Each row was made from one small tree. Brackets hold a mark, then the marks that hang from it, in alphabetical order. Every link used is in the known rows. Write each row's tree.
Known rows
[daseno [tavif gomaf [mudi loko] [sizep vofibut]]]: [ 10  -9   0 -18  -2   0   1   3   3 -10  17  -7   6   6   1 -19   6  -3
  -6   1  -1 -13]
[tavif gomaf [mudi loko [vofibut sizep]]]: [  0 -27   1   2  -8   0  -3  -5   9  -8   1  -8  13  10 -15  -7  -2  -3
  -4   7  -6  -5]
[mudi loko]: [ -2 -23  -9   7  -5  -2   7   0   6  -2   1   0  11  10  -8  -1   8  -3
   1  15   0   7]
[loko mudi]: [-9  3 -1 15 -1 -1  7 -7 -3 -6 -1 15  9  8 -9  7  7 -6 -1  4  4 13]
[daseno [tavif sizep]]: [  4 -15  -6  -7   3   0  14  -2  -3  -5  13  15   7   1  -3  -6  12  -6
  -5   7   1  10]
[daseno [tavif gomaf [mudi loko vofibut] sizep]]: [  3 -24   8 -13  -5  -1   4  -8   8 -10  14  -5   6  -8  -3 -17   8  -3
 -10   5  -1 -11]
[loko [mudi [tavif daseno gomaf]] [sizep vofibut]]: [  4  26   0  -8  -3  -1   5  -3   2  -9  -6   6   4  -6  -2   3   7  -8
 -13  -1   1   3]
[gomaf [tavif daseno [sizep vofibut]]]: [ 13   4 -16 -23   3   1  14  -1  -7  -6   7   1  13  -2   9   0  18  -7
  -8  -7  -2   7]
[daseno tavif]: [ -6 -22  -7  -5   4  -1  13  -2  -2  -3  10   9   7  17  -5   2  12  -7
  -1  11   1  12]
[daseno [tavif gomaf]]: [-13 -19  -1 -11   3  -1  12   2  -3  -5  11  11   5  11   1  -3   9  -8
  -2   6   2   9]
[bupu loko]: [ -6 -17 -12  10   4  -3  15  -8  -5  -3   5   9  14   9  -4   5  17  -4
  -3  11  -1  14]
[loko [mudi [tavif daseno gomaf] vofibut] sizep]: [ -4   8   8  -4  -5  -2   8 -13   6  -8  -8   9   4 -22  -4   5   9  -8
 -17   3   1   4]
[bupu [loko mudi sizep]]: [ -4  13  -1  17   0  -2  13 -12  -3  -8  -2  17  11  -5 -17   9  11  -5
  -7   4   6  16]
[loko [mudi [tavif daseno] vofibut] sizep]: [  3   6   3   2  -4  -1   9 -17   7  -6  -9   6   6 -15 -10   9  12  -7
 -15  10   0   8]
[gomaf [tavif mudi]]: [ -4 -11   0  -1   3   0  12 -10  -7  -8   4   2  10   9  -7   3  14 -10
  -4  -7   0   8]
[daseno [tavif mudi sizep]]: [  4 -11   1  -7   4   1  10  -8  -4  -9  14  10   6  -1  -6 -11  14  -8
  -6   2   0   1]
[loko [mudi vofibut]]: [ -9   0   1  13  -3  -1   6 -14   4  -5   0   9  10   9 -10  10  11  -3
  -3   8   3  11]
[bupu [loko [mudi [tavif daseno gomaf]] [sizep vofibut]]]: [  6  20  -4  -4   1  -2  10  -8  -2  -9  -2   4   7  -9  -1   3  10  -7
 -16   1   1   4]
[loko mudi sizep]: [ -5  18   3  16  -4  -1   8  -7   0  -8  -6  21   8   0 -17   9   7  -7
  -5   3   7  16]
[tavif gomaf]: [-15  -7  -4   0  -1  -2   9   0  -2  -5   3  14  10   6   1   0  13  -7
  -2   3  -1   9]

Which tree is each row?
[ -9 -10   6 -14 -11  -2   5 -10  11 -10  -2  -8  11 -20  -7  -6  12  -4
 -13   5  -3  -9] | [tavif daseno gomaf [mudi [loko sizep] vofibut]]
[  4  -2   3 -15  -4   0   2   2   8 -10   8  -8   5  13 -10  -9   5  -5
  -6   3   1  -7] | [daseno [tavif gomaf [mudi [loko [sizep vofibut]]]]]
[ -5  13   6  15  -6  -1   6 -15   7  -7  -6  15  10   1 -17  12  10  -3
  -7   7   5  14] | [loko [mudi vofibut] sizep]
[  5   1  -6 -20  -6   0   1   1   2 -11   8 -10  11 -12   5 -17  11  -4
  -9  -1  -5 -16] | [tavif daseno gomaf [mudi loko] [sizep vofibut]]
[ -7  -5   4  -5  -2  -2   6 -12   4  -6  -2   5   5 -14   2   3   9  -7
 -12   4  -2   2] | [loko [mudi [tavif daseno gomaf] vofibut]]
[  0   9 -11 -22  -1  -1   8   2  -4  -7   8   7  13  -7  12  -8  16  -4
  -8  -2  -4   0] | [tavif daseno gomaf [sizep vofibut]]
[ -2   4   4   0  -2  -3  12 -18   3  -9  -5   7   7 -25  -4   5  13  -5
 -19   4   1   5] | [bupu [loko [mudi [tavif daseno gomaf] vofibut] sizep]]
[  0 -14   5  -2  -8  -1   1  -8   9 -10   6  -2  11 -13  -4 -14  11  -1
  -9   2  -3 -11] | [tavif gomaf [mudi loko vofibut] sizep]
[  4   3   1 -18   4   1   4  -1  -3 -11  18   4   7   9   3 -13  12  -6
  -7  -5  -1  -6] | [daseno [tavif gomaf mudi [sizep vofibut]]]
[ 12   2  -6 -19  -4   1   8  -5   3 -10   0 -17  11   0  -8   0  11  -7
 -10  -3  -1  -3] | [gomaf [tavif daseno [mudi [loko [sizep vofibut]]]]]
[ -1   7  -1 -18  -8  -1   2  -1   7 -11   0 -11  11  -5  -5  -7  10  -4
  -9   2  -2 -10] | [tavif daseno gomaf [mudi [loko [sizep vofibut]]]]
[  6 -35  -8  -5  -5  -2   7  -8  12   0  -2 -14   8  -6  -1   0  12  -3
 -10  21  -6  -1] | [mudi loko [tavif daseno] vofibut]
[  2   9   1  -4  -8  -1  -2   0   9 -10   0  -6  10   9 -11  -6   7  -4
  -6   1  -1  -7] | [tavif gomaf [mudi [loko [sizep vofibut]]]]
[-20 -12   3 -14  -2  -2   7 -13   2  -9   4  -2  12  -8   3  -3  19  -5
  -9   0  -5  -5] | [tavif daseno gomaf [mudi vofibut]]
[ 11 -16  -5  -5  -6  -1  10  -2   9  -3  -7  -3   6 -16  -9  -1  10  -8
 -12  18  -2   4] | [mudi [loko sizep] [tavif daseno]]
[  6   9 -14   5   2  -2  11  -6   1  -5   2   5  15  17  -9   8  18  -2
  -5  10  -1  13] | [bupu [loko [sizep vofibut]]]
[ 10 -36  -8 -10  -6  -1   2  -1  10  -2  -3 -10  10  -4  -5  -5  -2  -5
 -10  16  -9  -2] | [mudi loko [tavif daseno gomaf] [vofibut sizep]]
[  5  -5  -3 -18   3   1  15  -9 -10 -11   6   4  11 -20   2  -6  18 -11
 -11 -12  -2   2] | [gomaf [tavif daseno mudi sizep]]
